Each row comes from the steps of one walk. Every step used is in the known rows, and no mark comes twice. Write the walk behind each row, first mark first.
Known rows:
n > z > e > g > m: [-13  14  25  -4 -24 -19 -13  18  26  -5   6  19 -39   9   3   7  20  -4
   7  -1  58  -4]
z > n: [-17   7  28   4  -9 -16 -21  18  13  -6  -3  -5  -4  19   8   3  26   3
   9 -17  23   3]
e > y > d: [-13  22  23   4 -17 -10 -19  13   0   4  -5   2   4   7  -3  23  20 -12
   4 -25  36   7]
m > z > n: [-14  20  30   5  -7 -17 -18  17  30  -1 -11  -6 -10  23   6  -6  23   8
  12 -16   8  10]
m > g > e > y > d: [-12  27  24   5 -17 -10 -23   6  -1   9  -1   0  18   0 -11  31  30  -7
  15 -19  30 -12]
d > y > e > g: [-14  11  30  -2 -18   4 -19   7   9   6   1  16   4   3  -8  24  26   4
  12  -5  29   5]
y > e > z: [-10   9  16   0 -29  -3 -27   9   3  -3  -4   9  -5   6  19   1  22  -6
  20 -17   1  24]
g > e > y > d: [-14  30  23   3 -13  -7 -22   9   3   1  -4  -1  14   2  -5  31  27 -12
  12 -15  39  -4]
d > y > e > g > m: [-16  19  30  -1 -20  -5 -16  12  19   1  10  14 -23   6 -10   8  22  -5
  15   4  40   5]
n > z > m > g > e > y: [-11   8  29   3 -17 -17 -27   2  23  10   0   8  -1  11  -2  19  31  -6
   4 -17  26  -7]
m > g > e > y: [-12  11  21   7 -16  -8 -27   0  10   5  -2   7  18  10  -8  21  33   2
   9 -14  17 -21]
y > d: [ -9  18  24   2 -15 -11 -18  18  -5   1  -4  -6   0   6   3  10  14  -5
  10 -22  30  11]
d > y > e > g > m > z > n: [-21  35  39   1 -13 -15 -15  16  42   5   1   5 -25  17 -11   4  30  -1
  22   1  27  11]
d > y: [-12  10  29   1 -17 -12 -18   9  10   2 -12   9   7  26  -2   3  22  -2
  -3 -18  11  16]
d > y > e: [-15  16  31   2 -16  -1 -23   8  12   8  -7   6  14  20   2  13  23  -2
  12 -10  10  21]
y > e > z > m: [ -8   8  22  -1 -24  -4 -26  11  18   2  10  -1 -26   8  23 -12  22  -8
  16 -17  19  29]
d > y > e > z > m: [-10  15  27  -3 -26  -7 -25   8  24   6   7   4 -21  16  14  -9  26 -14
  12 -18  14  37]
g > e: [-10  12  19   3  -8  -4 -23   8   8  -8  -5  -2  11  10   5   7  25   4
  12  -5  21  -8]
w > m > g: [ -6  -9  30   5 -27 -13 -19   5  -1   7   5  -4  -9   7  -3 -18  19   7
   3 -14   6  -2]
m > g > e: [ -7   7  20   5 -13  -8 -26   4   4   1  -2  -2  14   8  -2   8  28  10
  16 -10  10 -17]
z > m > g > e: [ -6   7  24   3  -9  -7 -25   5  15   5  10 -10  -3   8   1  -2  28   7
  14  -9  23 -11]

Which walk is each row?
[ -5  -4  25   5 -15 -12 -22  10  13  10  11  -5 -17  15   5 -12  20   8
   4 -22  19   1]  z > m > g
[ -6  12  31   4 -21 -12 -14   9  21   2  -8  -6 -17  16   2 -27  13   5
   2  -7   3  15]  w > m > z
[-14   8  23   0 -24 -20 -24  16  10 -11  -4   3 -14  14  15  -5  30  -5
  13 -23  11  17]  e > z > n
[-11  26  27   4 -14 -10 -23   7  11  12   9  -7   1   1  -8  22  30 -10
  13 -19  42  -7]  z > m > g > e > y > d
[-15  37  21   6 -19 -15 -14   9  46   5  -6  12 -21  30   4   0  26  -4
   5  -6  36   0]  g > m > z > e > y
[ -8  -3  31  -1 -15 -19 -21  16  21   2  -2   0 -26  17  15  -6  13  -7
  -3 -20  30  22]  n > z > m
[-17  28  30   6  -9 -24 -16  21  36  -4  -4  -6 -31  25   2 -15  22   1
  14  -7  19  10]  g > m > z > n
[-10   6  25  -6 -21 -12 -14  12  19  -1  -3  21 -15   6   7  22  24   5
   4 -10  50  -6]  n > z > e > g
[-15  18  19   4 -18  -8 -19   6  24   3  -5  12   1  24   9  15  30  -1
   0 -14  40  -6]  z > e > y
[-15  29  28  -1 -23 -20 -18  14  16   8 -11  10  -1  13   5  34  23 -17
   5 -24  48  10]  n > z > e > y > d
[-15  16  22  -1 -19 -17 -26  12  13 -14  -3  -2  -5   9  12   3  38  -5
  21 -14  15   7]  g > e > z > n
[-16  24  31   3 -11 -19 -14  20  36  -5   3   1 -36  13  -6  -7  25   4
  15  -4  32  -1]  e > g > m > z > n
[ -7   3  29   0 -13 -17 -27   7  18   6   2  -3  -6   9   3   5  25   1
  11 -13  21  -3]  n > z > m > g > e
[-14  12  24   1 -18  -2 -18  15  12  -3  14   9 -29  -1  -2   6  18  -1
  19   4  45  -5]  y > e > g > m
[ -8  21  22  -1 -16  -3 -10   9  32   1  -2  13 -14  12   3   6  25  16
   9  -5  41 -10]  m > z > e > g
[ -8   9  29   0 -30 -11 -26   4  18  15   9   5 -14  13   5  -7  28  -5
  14 -23   2  25]  d > y > e > z > m > g
[-10   7  21   0 -18 -10 -14  17  10  -9  12  11 -34   4  -5  -4  17   1
   7  -2  47  -9]  e > g > m
[-10   9  20  -3 -17  -2 -13  10  15  -3   4  13 -10   7   5  13  27  11
   8  -5  53 -15]  z > e > g
